Every row comes from one small tree of marks. The marks that hang from a mark follow it in brackets, in alphabetical order. Every link used is in the known rows. Which tree was each row made from?
Known rows:
murasu{lodo}: [-0.70 -0.21  0.51 -1.78  1.74  1.31 -0.88 -0.75  1.68 -0.56  2.14  1.37
 -0.69  1.76 -1.00 -2.50 -1.02  1.04  0.78  0.02 -0.20 -0.50]
nanal{bulun{lodo parek vemak}}: [-2.68  0.19 -2.08  0.48  0.79 -6.91 -1.66 -0.80  0.40  2.71  1.05  0.66
 -1.06  2.09 -0.89  2.06 -3.32  5.89  0.84 -0.36 -0.05  0.00]
bulun{parek vemak}: [-0.08  1.19  0.58 -0.30  0.61 -4.68 -2.20 -0.98  0.22 -0.28 -0.25  1.13
 -0.83  0.63 -0.30  1.58 -1.84  4.14  0.51  0.50  0.52 -0.41]
lodo{murasu}: [ 2.15  0.05  1.95 -1.34 -0.76  0.09  1.11  0.12 -1.17  0.27 -1.41  0.19
 -2.17  0.60  1.56 -0.79  0.42 -0.42  0.11  1.96  1.03 -0.35]
fira{bulun}: [-0.66 -1.80  1.45 -0.59  1.53  0.18 -0.55  0.32  1.77  1.86 -0.66 -0.81
 -0.81 -1.83  0.26  0.74 -1.86  1.27  0.18  0.71 -0.41  0.26]
vemak{bulun{lodo{murasu} nanal parek}}: [-0.97 -0.78  0.63  0.73  1.10 -8.19  0.38 -1.76 -0.48  4.20  0.61  0.34
 -1.10  6.21  2.20 -1.69 -1.78  5.05  3.07  0.53  2.49  1.20]
vemak{bulun}: [-1.02 -0.52  1.29  0.95  0.76 -1.93  0.70  0.48  0.49  2.80  2.42  1.08
 -0.67 -0.31 -0.29  0.08 -0.26  1.03  0.77  0.64 -0.11  0.98]
nanal{bulun{lodo}}: [-2.61 -0.59 -2.56  0.63  0.22 -2.69  0.31  0.12  0.30  2.86  1.20 -0.39
 -0.35  1.41 -0.46  0.76 -1.71  2.23  0.49 -0.80 -0.70  0.45]
nosun{fira lodo}: [-0.87 -0.52  0.92 -1.70  0.84  2.44  1.94 -1.58  0.12  1.09  0.94 -0.88
 -2.49  1.93 -0.71 -0.43 -0.23  2.77  0.95  2.19  0.63 -0.54]
parek{bulun{lodo nanal vemak}}: [-2.54  0.52 -1.93  1.42  3.50 -4.97 -2.25 -2.68  2.75  0.71 -0.04 -0.07
  2.34  1.60  2.27 -0.48 -1.48  3.08  2.64 -0.14  0.23 -0.40]
bulun{lodo}: [-0.97  0.16 -1.60  0.17  0.89 -2.02 -0.86 -1.01 -0.58  0.58 -0.03 -0.73
  0.91  3.32  0.89 -1.53 -0.74  2.04 -0.03 -1.24  1.08  0.04]
fira{bulun{lodo}}: [-1.59 -1.79 -0.04 -0.46  2.41 -1.57 -1.31 -0.72  1.23  2.42 -0.84 -1.45
  0.08  1.15  1.03 -0.58 -2.44  3.20  0.22 -0.48  0.49  0.40]
fira{bulun{lodo nanal parek vemak}}: [-2.30 -1.43 -0.81 -0.20  3.63 -7.70 -3.94 -2.30  2.61  2.91 -0.66 -0.73
  0.83  3.86  2.04  0.30 -4.13  7.24  2.73 -0.43  1.34  0.19]
vemak{bulun{nanal}}: [-1.56 -1.13  0.08  1.43  1.48 -3.87 -0.08 -0.35  1.98  3.33  2.74  0.77
  0.69  1.81  1.32 -0.34 -0.26  1.44  2.70  0.24  0.20  1.02]
seli{bulun}: [-0.52 -0.40 -0.27  1.35  0.57  1.51 -0.19 -1.03 -0.11 -0.01  0.24 -0.34
 -0.77  1.81  2.07  0.45 -0.60  0.59 -2.58  1.31 -0.29  0.22]
bulun{lodo{murasu} nanal parek vemak}: [ 0.19  0.51 -0.78 -0.78  1.66 -8.78 -2.69 -2.80  0.11  1.28 -1.22  0.27
 -0.19  6.94  3.57 -1.13 -2.16  6.22  2.79  0.50  2.95 -0.56]
nosun{fira{bulun{lodo nanal}}}: [-1.06 -2.34 -1.16 -1.22  2.45 -2.10  0.90 -0.74  1.78  4.61  0.61 -2.96
 -0.24  4.03  2.33 -0.42 -1.51  3.46  1.62  1.24  1.12  0.10]
seli{bulun{lodo}}: [-1.54 -0.24 -1.78  1.51  1.28 -0.28 -0.97 -2.00 -0.75  0.54  0.25 -1.02
  0.01  4.89  2.86 -1.04 -1.19  2.38 -2.59  0.12  0.60  0.27]
nanal{bulun{parek vemak}}: [-1.59  0.05 -0.63  0.21 -0.03 -5.17 -0.92  0.08  1.10  2.12  1.01  1.28
 -1.91 -1.05 -1.60  3.35 -2.66  4.05  1.03  0.80 -0.99  0.05]
nanal{bulun{lodo{murasu} parek vemak}}: [-0.82  0.35 -0.59 -0.67  0.22 -6.90 -0.76 -0.69 -0.49  2.87 -0.08  0.74
 -2.92  2.56  0.45  1.51 -2.94  5.44  1.10  1.32  0.87 -0.18]
nanal{bulun{vemak}}: [-1.38 -0.11 -1.17  0.01  0.53 -2.51 -1.16  0.75  1.85  1.98  2.03  1.17
 -0.89 -2.03 -0.56  2.86 -1.47  1.85  0.73  1.00 -1.37 -0.31]

Write each row's tree:
[-2.83 -0.49 -2.03  0.86 -0.51 -5.23  0.39 -0.53 -0.51  2.91  0.23 -0.31
 -1.42  2.48 -1.56  1.20 -3.02  4.44  0.72 -0.93 -0.10  0.83]
nanal{bulun{lodo parek}}
[ 0.98 -1.73  1.39 -2.75  1.30 -0.12  2.22  0.02 -0.40  4.46 -0.61 -2.77
 -3.06  2.42  2.10 -0.67 -1.11  2.76 -0.27  3.01  1.59 -0.26]
nosun{fira{bulun{lodo{murasu}}}}
[-0.02 -1.45  2.07 -1.43  1.22 -4.15 -0.39 -1.33 -0.60  2.71 -2.79 -1.32
 -2.54  2.81  1.24 -0.68 -3.40  4.95  0.49  1.03  1.83  0.48]
fira{bulun{lodo{murasu} parek}}
[-2.69 -0.76 -0.82  1.85  1.59 -8.33 -0.60 -1.93  0.46  3.92  1.76  0.24
  0.61  5.84  1.05 -1.09 -2.15  5.63  2.89 -1.05  1.60  1.47]
vemak{bulun{lodo nanal parek}}
[-1.26 -1.50  2.11 -2.81  3.33  1.13 -0.40 -1.54  2.59  2.61  1.00 -0.78
 -2.91 -0.11  0.06  0.95 -2.08  5.24  1.35  3.34  0.38 -0.84]
nosun{fira{bulun{vemak}} lodo}
[-2.36  0.04 -2.65  0.19  1.37 -4.31 -1.80 -0.13  1.32  2.50  2.06  0.56
 -0.06  0.84  0.33  1.47 -2.05  3.63  0.76 -0.25 -0.51 -0.19]
nanal{bulun{lodo vemak}}
[-1.03 -0.30 -1.62  1.42  2.15 -2.04 -2.86 -2.12  2.23  0.08  1.40  0.38
  0.94  3.56  4.34  0.79 -1.05  2.39 -0.30  1.56  0.07 -0.43]
seli{bulun{nanal vemak}}
[ 0.73 -1.58  3.96 -4.03  2.64  1.37  0.52 -1.44  1.67  2.79 -0.12 -0.78
 -4.76  0.46  1.45  0.31 -1.73  4.81  1.45  5.14  1.28 -1.25]
nosun{fira{bulun{vemak}} lodo{murasu}}
[-0.60  0.11 -1.14 -0.78  0.96 -4.23 -0.92 -0.02  0.46  2.84  0.96  0.74
 -1.83  1.40  1.53  0.92 -1.72  3.30  0.79  1.30  0.32 -0.44]
nanal{bulun{lodo{murasu} vemak}}
[-2.07  0.04 -2.43  1.81  2.47 -6.40 -3.48 -3.70  0.88  0.82  0.30 -0.12
  0.74  7.61  4.10 -0.06 -2.98  6.47 -0.18  0.26  1.45  0.11]
seli{bulun{lodo nanal parek vemak}}
[-1.61  0.38 -0.51  1.21  2.79 -3.37 -1.47 -1.68  3.37  0.06 -0.16  0.52
  1.53 -1.36  1.54  0.97 -0.86  1.25  2.74  1.12 -0.64 -0.37]
parek{bulun{nanal vemak}}
[-1.18  1.13 -1.02 -0.09  1.50 -6.63 -2.93 -2.09 -0.34  0.35 -0.34  0.56
  0.06  4.04  0.57 -0.05 -2.50  6.13  0.44 -0.79  1.59 -0.41]
bulun{lodo parek vemak}
[ 0.99  1.24  0.67 -1.29  0.91 -6.57 -2.04 -1.91 -1.53  0.62 -1.58  0.56
 -1.75  4.55  1.86 -0.64 -2.01  5.73  0.44  0.99  2.50 -0.76]
bulun{lodo{murasu} parek vemak}
[-0.10  0.02  0.35  0.51  0.02 -2.83  0.11 -2.48 -2.59  0.85 -1.73 -0.81
 -2.73  6.47  3.29 -1.02 -2.16  4.11 -2.28  1.58  1.97  0.43]
seli{bulun{lodo{murasu} parek}}
[ 0.57  0.45  0.77 -0.87 -0.46 -4.68  0.26 -1.63 -2.60  0.95 -2.36 -0.49
 -2.15  5.08  1.13 -1.59 -1.75  4.23  0.33  0.38  2.46  0.21]
bulun{lodo{murasu} parek}
[-0.57 -1.89 -0.08 -1.72  1.79 -0.30  1.44 -0.07  0.45  4.20  0.27 -2.83
 -1.55  1.94  1.00 -0.15 -1.49  3.05 -0.38  1.54  0.79 -0.01]
nosun{fira{bulun{lodo}}}
[-0.97 -1.74 -1.04 -1.64  3.60 -3.44 -1.03 -0.96  2.71  4.40  1.33 -2.22
  0.10  3.46  3.00  0.39 -1.70  4.83  1.69  1.81  1.17 -0.52]
nosun{fira{bulun{lodo nanal vemak}}}
[-1.99 -1.65 -1.27 -0.46  4.27 -5.19 -4.03 -1.83  3.48  2.72  0.35 -0.77
  1.85  2.84  3.22 -0.16 -2.85  4.97  2.52 -0.31  1.01 -0.22]
fira{bulun{lodo nanal vemak}}
[-1.65 -2.03  2.67 -2.19  1.63  0.41  1.60 -1.90  0.93  2.85 -0.51 -1.70
 -4.07  1.29 -1.49  0.72 -2.96  5.92  1.41  2.59  0.61  0.04]
nosun{fira{bulun{parek}} lodo}
[-2.63 -0.26 -1.78  1.89  2.36 -3.37 -0.11 -2.36  1.74  0.99 -0.80 -0.99
  2.03  2.12  1.64 -1.19 -1.13  1.69  2.46 -0.64  0.05  0.33]
parek{bulun{lodo nanal}}
[ 0.38 -0.41 -1.22 -0.45  1.02 -4.07 -0.48 -1.77 -0.15  1.39 -0.96 -0.83
  0.55  6.16  4.06 -2.59 -0.37  2.07  2.49  0.04  2.44 -0.13]
bulun{lodo{murasu} nanal}
[-0.99 -1.74  0.29 -0.54  3.47 -3.32 -3.29 -0.69  4.11  2.01  0.28 -0.29
  0.96 -0.18  2.47  1.09 -2.16  3.24  2.56  0.77  0.02 -0.33]
fira{bulun{nanal vemak}}
[-2.04  1.16 -0.67  0.87  2.84 -3.01 -1.67 -1.83  1.27  0.22 -0.27  0.24
  0.89 -0.58  0.77 -0.09 -1.45  2.59  0.61  0.29 -0.20 -0.37]
parek{bulun{lodo vemak}}
[-0.99 -0.31 -0.62 -0.22 -1.06 -5.28  1.32 -0.43 -1.41  3.12 -0.88 -0.28
 -3.12  3.02 -0.38  0.61 -2.61  4.06  0.88  0.65  0.77  0.47]
nanal{bulun{lodo{murasu} parek}}
[-0.72 -0.55 -1.10 -0.35 -0.34 -2.61  1.13  0.35 -0.61  3.07  0.25 -0.33
 -2.14  1.95  0.77  0.12 -1.41  1.78  0.52  0.66  0.30  0.27]
nanal{bulun{lodo{murasu}}}
[-0.03 -2.69  2.78 -3.14  2.23  0.97  1.89 -1.93  1.97  3.49 -0.64 -1.83
 -3.85  2.86  2.26 -0.73 -1.45  3.88  3.05  4.18  1.59 -0.43]
nosun{fira{bulun{nanal}} lodo{murasu}}
[-1.78 -1.05  0.62  1.64  0.88 -6.53  0.15 -0.98  1.06  3.43  1.70  0.91
 -0.20  2.89  0.17  0.26 -1.57  3.73  2.92  0.26  0.62  1.36]
vemak{bulun{nanal parek}}
[-1.76  0.02 -1.17  1.59  0.59 -2.85 -0.72 -2.60 -1.61  0.59 -0.73 -0.88
 -1.10  5.96  1.90 -0.47 -2.53  4.70 -2.41  0.03  1.17  0.57]
seli{bulun{lodo parek}}
[-1.51  0.30 -2.98  0.26  2.92 -5.98 -3.83 -2.22  2.00  0.80  1.16  0.15
  2.83  5.21  3.52 -1.08 -1.06  4.15  2.67 -0.99  1.48 -0.59]
bulun{lodo nanal vemak}
